Known rows, with every step that occurs:
samu bigor: -.16; -.18; .50; -.20; .25; -.15; -.04; -.05; .05; -.10; -.18; -.04; -.10; .14; .14; -.01; -.33; .03; -.28; -.05; .01; .09; .15; -.30; -.11; -.14; -.38; -.07
kedesuz zufuf zogor zimeti: -.24; .06; .28; -.33; .10; -.10; -.17; -.15; -.11; -.17; .02; -.23; .13; .05; .32; -.10; .03; -.26; -.06; -.12; -.24; .15; .07; -.12; -.01; .20; -.35; -.04
samu bevuze safi tutak buvaso kedesuz zufuf zogor: -.12; .09; .06; -.52; -.18; -.01; -.15; .01; .07; -.55; .08; -.12; -.02; .05; .18; .09; .07; -.36; .05; .06; .01; .21; .05; -.07; .09; .16; -.30; .18
buvaso tutak safi bevuze: -.04; .03; -.10; .16; .13; -.07; .05; .12; .21; .11; .11; -.10; -.13; .23; .22; .06; .16; .23; .05; -.10; -.29; .13; .15; -.72; -.07; -.20; -.32; -.10
zogor zimeti safi tutak buvaso kedesuz: -.17; -.02; .09; .54; .04; -.30; -.18; -.51; .12; -.39; .31; -.04; -.09; .20; .10; .14; .32; .21; -.07; -.09; .07; .17; .00; -.36; .04; .21; .27; .02
buvaso tutak safi: -.13; -.04; .10; .29; .22; -.20; .00; .04; .21; .08; .18; -.22; -.16; .10; .16; .07; .07; .09; .00; -.07; -.04; .23; .16; -.28; -.04; -.06; -.28; -.07
safi tutak buvaso zogor zufuf: -.07; .17; .02; -.04; .14; -.02; -.02; -.20; .38; -.12; -.19; .24; -.02; -.06; -.05; .07; -.15; -.36; .45; -.21; -.20; .07; .01; .49; .02; .19; -.13; .23
zufuf kedesuz: -.22; .08; .23; .02; .33; .17; -.05; -.14; .08; .06; -.22; -.01; -.06; .06; .15; -.04; -.18; -.10; -.32; -.11; .03; .08; .30; -.25; -.15; -.20; -.24; .18
samu bevuze safi zimeti: -.19; -.07; .11; -.16; .07; -.09; -.05; -.11; .16; -.19; .02; -.01; -.16; .12; .33; .01; .05; .05; -.24; -.21; .07; .14; .14; .13; -.01; -.14; -.24; -.05
zufuf kedesuz buvaso: -.15; -.09; .36; .06; .26; .10; -.08; -.13; .05; -.09; -.20; .03; .04; .07; .06; .01; -.13; -.10; -.40; -.10; .13; .08; .32; -.43; -.17; -.12; -.26; .08
safi tutak: -.22; .10; .11; .13; .06; .12; -.12; -.06; .21; -.02; -.25; .05; -.10; .06; .11; .04; -.13; .04; -.08; -.10; -.29; .03; .10; .04; .01; -.01; -.20; -.06
zimeti zogor zufuf kedesuz buvaso tutak safi: .02; -.09; -.09; .21; .24; -.07; .05; -.09; .19; .09; .11; -.11; .03; .01; -.06; .01; .00; -.18; .07; -.07; .15; .14; .33; .09; -.18; .27; -.47; -.05
zufuf zogor: -.21; .09; .25; -.21; .36; -.02; -.09; -.01; .04; .06; .00; -.20; .06; .11; .05; -.06; -.06; -.46; -.09; -.15; -.22; .10; .14; -.10; -.04; -.03; -.37; .15
zogor zufuf kedesuz buvaso tutak safi: -.03; .03; .15; .02; .14; .02; .00; -.03; .16; -.03; .02; -.05; -.09; .01; .04; .10; -.03; -.05; .00; -.10; .19; .17; .33; -.12; -.21; .13; -.36; .08
tutak safi zimeti zogor zufuf kedesuz: -.12; .21; -.11; .00; .34; -.09; .05; -.36; .19; .23; .17; -.22; -.06; -.03; .13; -.09; .06; -.16; -.04; -.20; -.01; .02; .34; .33; -.15; .12; -.43; .14
zimeti safi tutak buvaso kedesuz: -.13; -.05; .01; .36; .18; -.09; -.15; -.31; .18; -.28; .22; .01; -.12; .19; .01; .14; .17; .02; -.09; .02; .08; .17; .03; -.45; .04; .02; .02; .09
zimeti zogor zufuf kedesuz: -.13; .10; -.17; -.08; .45; .19; .02; -.17; .10; .21; -.27; .04; .03; .02; .05; -.12; -.26; -.37; -.04; -.12; -.02; .00; .27; .40; -.17; .05; -.45; .09
bevuze safi zimeti zogor zufuf kedesuz: -.13; .12; -.38; .00; .29; .11; .00; -.32; .15; .19; .06; -.13; -.03; -.03; .19; -.07; .01; -.37; -.08; -.22; .11; .00; .32; .83; -.14; .22; -.48; .34
zufuf kedesuz buvaso tutak: -.10; -.08; .27; .30; .10; .10; -.13; -.07; .12; -.09; -.09; .10; -.02; .05; .05; .08; -.19; .13; -.23; -.06; .20; .15; .25; -.40; -.15; -.04; -.20; .13
tutak safi: -.19; -.05; .17; .04; .37; -.17; .06; -.04; .17; .05; .08; -.32; -.10; .11; .16; -.01; .14; -.12; -.17; -.13; -.13; .16; .23; -.32; -.07; -.15; -.33; -.16
zufuf kedesuz buvaso zogor zimeti safi: -.15; -.32; .37; .46; .33; -.06; -.16; -.48; .11; -.35; .19; .12; .17; .12; .10; .02; .14; -.09; -.19; -.21; .50; .20; .22; -.14; -.12; .12; .00; .08
bigor samu bevuze safi: -.23; .13; .15; -.28; .24; .03; .01; -.10; .07; -.32; -.31; .06; -.04; .15; .23; .03; -.13; -.18; -.39; -.17; .09; .12; .23; .26; .00; -.24; -.28; -.10
bevuze safi tutak buvaso kedesuz zufuf: -.15; .00; -.20; .00; -.10; -.02; -.12; -.11; .13; -.35; .11; -.17; -.12; -.01; .27; .13; .12; -.14; -.02; .07; .03; .15; .08; -.05; .03; .17; -.26; .18
kedesuz zufuf zogor: -.20; .05; .19; -.48; .25; .07; -.13; .04; -.05; -.09; -.04; -.16; .12; .04; .22; -.09; -.13; -.44; -.04; -.02; -.25; .13; .12; -.27; -.02; .00; -.60; .08
zimeti zogor zufuf kedesuz buvaso tutak safi bevuze: .13; -.01; -.29; .07; .16; .04; .08; .00; .19; .12; .02; -.01; .06; .15; .03; .00; .07; -.05; .14; -.08; -.09; .04; .31; -.37; -.18; .11; -.50; -.05
zimeti safi: -.18; -.19; .02; .14; .49; .02; -.07; -.13; .09; -.08; .07; -.03; -.01; .23; .14; -.02; .09; -.14; -.25; -.09; .00; .18; .15; -.35; -.04; -.18; -.34; -.14
buvaso zogor zufuf: -.15; .02; .03; -.09; .38; .15; -.05; -.08; .21; .01; -.14; .24; -.04; .00; .15; -.04; -.31; -.37; .24; -.24; .09; .05; .02; .53; -.09; -.04; -.39; .15

Rows:
-.15; -.04; .04; .24; -.08; -.16; -.22; -.44; .03; -.53; .28; -.02; -.04; .12; .26; .10; .25; .23; -.04; .03; .05; .21; -.04; -.49; .06; .23; .03; -.06  zogor zimeti safi tutak buvaso kedesuz zufuf
-.17; .10; .28; -.21; .09; -.31; -.18; -.31; -.14; -.35; .29; -.22; .06; .06; .27; -.02; .11; -.22; .01; -.06; -.03; .19; -.02; -.51; -.02; .22; -.11; .19  tutak buvaso kedesuz zufuf zogor zimeti
-.06; -.07; -.22; .05; .21; .04; -.04; -.33; .13; .05; .12; -.07; .07; -.02; .12; -.04; .05; -.36; -.12; -.19; .23; .01; .35; .59; -.17; .34; -.45; .19  bevuze safi zimeti zogor zufuf kedesuz buvaso
-.18; -.02; .03; -.16; -.06; .15; -.05; .06; .24; -.26; -.30; .02; -.14; .12; .15; .07; -.02; -.05; -.15; -.11; -.09; .14; .15; .33; .04; -.03; -.23; -.19  samu bevuze safi tutak
-.11; .09; -.17; -.02; .30; -.09; -.04; -.28; .14; .22; .03; .07; -.03; .04; .17; -.11; -.15; -.17; .11; -.19; -.16; -.05; .04; .46; -.07; .11; -.42; -.02  safi zimeti zogor zufuf
-.17; -.14; .46; .35; .17; -.07; -.14; -.41; .11; -.24; -.01; .10; .12; .01; .15; .00; -.07; -.03; -.15; -.26; .39; .11; .20; .01; -.14; .08; .01; .13  zufuf kedesuz buvaso zogor zimeti
-.04; -.07; -.01; -.09; .38; .14; .00; -.16; .07; .06; -.23; .08; .12; .03; -.04; -.09; -.22; -.38; -.11; -.11; .09; .00; .29; .18; -.20; .14; -.46; -.03  zimeti zogor zufuf kedesuz buvaso
-.08; .13; .13; -.15; .43; .08; .05; -.29; .27; -.06; -.17; .15; .01; -.08; .02; -.02; -.20; -.46; .20; -.21; .12; .13; .20; .21; -.15; .00; -.19; .49  tutak buvaso zogor zufuf kedesuz
-.22; -.02; -.14; .16; .04; .15; -.07; -.02; .23; -.03; -.12; -.13; -.10; .07; .12; .08; .08; -.18; -.11; -.11; -.15; .08; .21; .42; .01; .15; -.27; .01  bevuze safi tutak
-.04; .05; .13; .02; .10; .20; -.11; -.04; .08; -.06; -.19; .26; -.06; .01; .05; .07; -.30; -.04; .00; -.09; .17; .09; .22; -.03; -.21; .09; -.33; .18  zogor zufuf kedesuz buvaso tutak
-.14; .24; -.19; -.36; .20; -.04; .02; -.34; .11; -.14; -.11; .18; .00; .05; .24; -.05; -.15; -.23; -.10; -.24; .06; -.02; .13; .88; .01; .07; -.42; -.05  bigor samu bevuze safi zimeti zogor zufuf
-.24; .09; .34; -.04; .22; -.21; -.13; -.23; -.02; -.02; .09; -.24; .08; .14; .16; -.06; .08; -.26; -.08; -.25; -.21; .13; .10; .02; -.04; .20; -.10; .06  zufuf zogor zimeti
-.18; .14; -.01; -.09; -.20; -.21; -.21; -.29; -.01; -.43; .34; -.35; .02; .00; .26; .09; .31; -.30; .08; -.05; -.03; .19; .06; .14; .06; .54; -.09; .29  bevuze safi tutak buvaso kedesuz zufuf zogor zimeti
-.13; .12; .16; .10; .08; -.13; -.02; -.18; .27; -.11; -.18; -.03; -.05; .04; -.02; .09; .04; -.07; .03; -.10; -.37; .12; .14; -.28; .03; .08; -.03; .02  safi tutak buvaso
-.23; -.05; -.05; .13; .18; -.11; -.07; -.19; .15; .02; .20; -.19; -.13; .06; .31; .01; .14; -.09; -.21; -.21; .02; .09; .17; .21; -.05; .01; -.29; .15  bevuze safi zimeti
-.07; -.11; .29; .33; .12; -.11; -.03; -.06; .19; -.08; .13; -.18; -.06; .04; .03; .11; .08; .11; -.21; -.06; .21; .23; .35; -.50; -.16; .01; -.24; .04  zufuf kedesuz buvaso tutak safi
-.09; .29; .07; -.04; .15; .15; -.02; -.30; .37; -.12; -.29; .22; -.02; -.12; -.06; .06; -.21; -.34; .30; -.19; -.04; .07; .19; .41; -.06; .12; -.09; .50  safi tutak buvaso zogor zufuf kedesuz
-.13; -.30; .28; .57; .04; -.10; -.23; -.41; .25; -.41; .18; .15; .14; .13; .07; .10; .21; .07; .05; -.19; .21; .15; .02; .14; .05; .31; .03; -.16  kedesuz buvaso zogor zimeti safi tutak
-.08; -.12; -.16; .02; .41; .14; -.03; -.04; .07; -.03; .02; .09; .01; .37; .19; -.03; .17; -.01; -.18; -.09; -.21; .09; .14; -.83; -.05; -.30; -.35; -.13  zimeti safi bevuze
-.05; .02; .02; .01; .23; .04; -.08; -.38; .11; .06; -.03; .13; .07; -.03; .06; -.08; -.16; -.16; -.11; -.16; .09; -.06; .23; .23; -.18; .16; -.38; .10  safi zimeti zogor zufuf kedesuz buvaso
-.19; -.06; .00; .24; .20; .11; -.14; -.14; .21; -.11; -.07; .03; -.04; .18; .06; .06; .08; .00; -.14; -.05; -.15; .13; .12; -.09; .05; .01; -.23; -.12  zimeti safi tutak
-.14; -.18; .39; .18; .32; .12; -.10; -.20; .16; -.17; -.10; .17; .10; -.02; .03; .00; -.21; -.24; -.15; -.16; .37; .09; .23; -.07; -.15; -.11; -.19; .24  zufuf kedesuz buvaso zogor
-.16; -.20; .33; .56; .04; .02; -.23; -.50; .23; -.42; .07; .16; .14; .06; .03; .09; .15; .04; -.10; -.19; .35; .14; .20; .10; -.03; .23; .06; .10  zufuf kedesuz buvaso zogor zimeti safi tutak
-.03; .01; -.08; .09; .29; .00; -.03; -.28; .38; -.24; .01; .22; .03; .06; -.08; .09; .06; -.39; .42; -.15; -.04; .18; .03; .28; .04; .19; -.18; .16  zimeti safi tutak buvaso zogor zufuf
-.23; .23; .38; -.35; .25; .01; -.03; -.15; .04; -.29; -.43; .28; -.03; .15; .18; -.01; -.34; .05; -.36; -.14; -.01; .06; .11; -.15; .00; -.40; -.20; -.18  bigor samu bevuze
-.06; .10; -.04; .06; .31; .15; -.05; -.38; .38; -.21; -.08; .23; .04; -.01; -.09; .09; .01; -.39; .26; -.13; .08; .15; .22; .29; -.03; .12; -.15; .42  zimeti safi tutak buvaso zogor zufuf kedesuz
-.12; .02; .02; -.15; .08; -.03; -.24; -.21; .05; -.39; .32; -.13; .06; .11; .06; .08; .17; -.32; .05; .13; -.04; .21; .04; -.51; .09; .17; -.28; .23  zimeti safi tutak buvaso kedesuz zufuf zogor
-.13; -.01; -.08; -.19; .13; .07; -.26; -.20; -.22; -.32; .41; -.05; .10; .33; .43; -.06; .23; -.06; -.08; -.03; -.02; .08; -.04; -.78; -.02; .00; -.34; .03  buvaso kedesuz zufuf zogor zimeti safi bevuze
-.11; .09; -.21; -.29; .19; .12; .01; -.24; .16; -.02; -.11; .06; -.08; .03; .21; -.08; -.08; -.22; -.10; -.20; .17; .06; .27; .72; -.12; .08; -.41; .12  samu bevuze safi zimeti zogor zufuf kedesuz
.00; -.08; -.31; .28; .06; .00; -.09; -.25; .17; .06; .19; .02; .01; -.03; .11; .04; -.01; -.16; .03; -.14; .28; .08; .26; .65; -.14; .42; -.42; .28  bevuze safi zimeti zogor zufuf kedesuz buvaso tutak
-.23; .06; .18; .19; .09; -.12; -.22; -.32; .09; -.19; .16; -.18; .10; .20; .05; .03; .29; -.15; -.03; -.17; -.23; .15; .09; .11; .08; .36; -.05; .02  zufuf zogor zimeti safi tutak
-.09; -.01; .32; .39; -.01; -.21; -.10; -.28; .21; -.06; .34; -.14; -.11; -.01; .15; .12; .15; .32; -.21; -.11; .22; .18; .30; -.51; -.12; .06; -.17; .18  zufuf kedesuz buvaso tutak safi zimeti
-.04; .08; -.26; .22; .18; -.32; .01; -.20; .28; .24; .33; -.13; -.12; .01; .16; .00; .05; .02; .27; -.16; -.07; .10; .08; .40; -.04; .25; -.44; -.05  buvaso tutak safi zimeti zogor zufuf
.02; -.07; -.10; .19; .22; .10; -.06; -.10; .12; .08; -.12; .19; .07; .01; -.03; -.01; -.27; -.16; .05; -.05; .15; .07; .21; .23; -.18; .25; -.42; .05  zimeti zogor zufuf kedesuz buvaso tutak
.08; .10; -.08; -.08; .06; .18; .03; .06; .14; .00; -.05; .07; -.07; .14; .12; .08; .06; .07; .07; -.10; -.04; .06; .32; -.64; -.21; -.01; -.41; .06  zogor zufuf kedesuz buvaso tutak safi bevuze
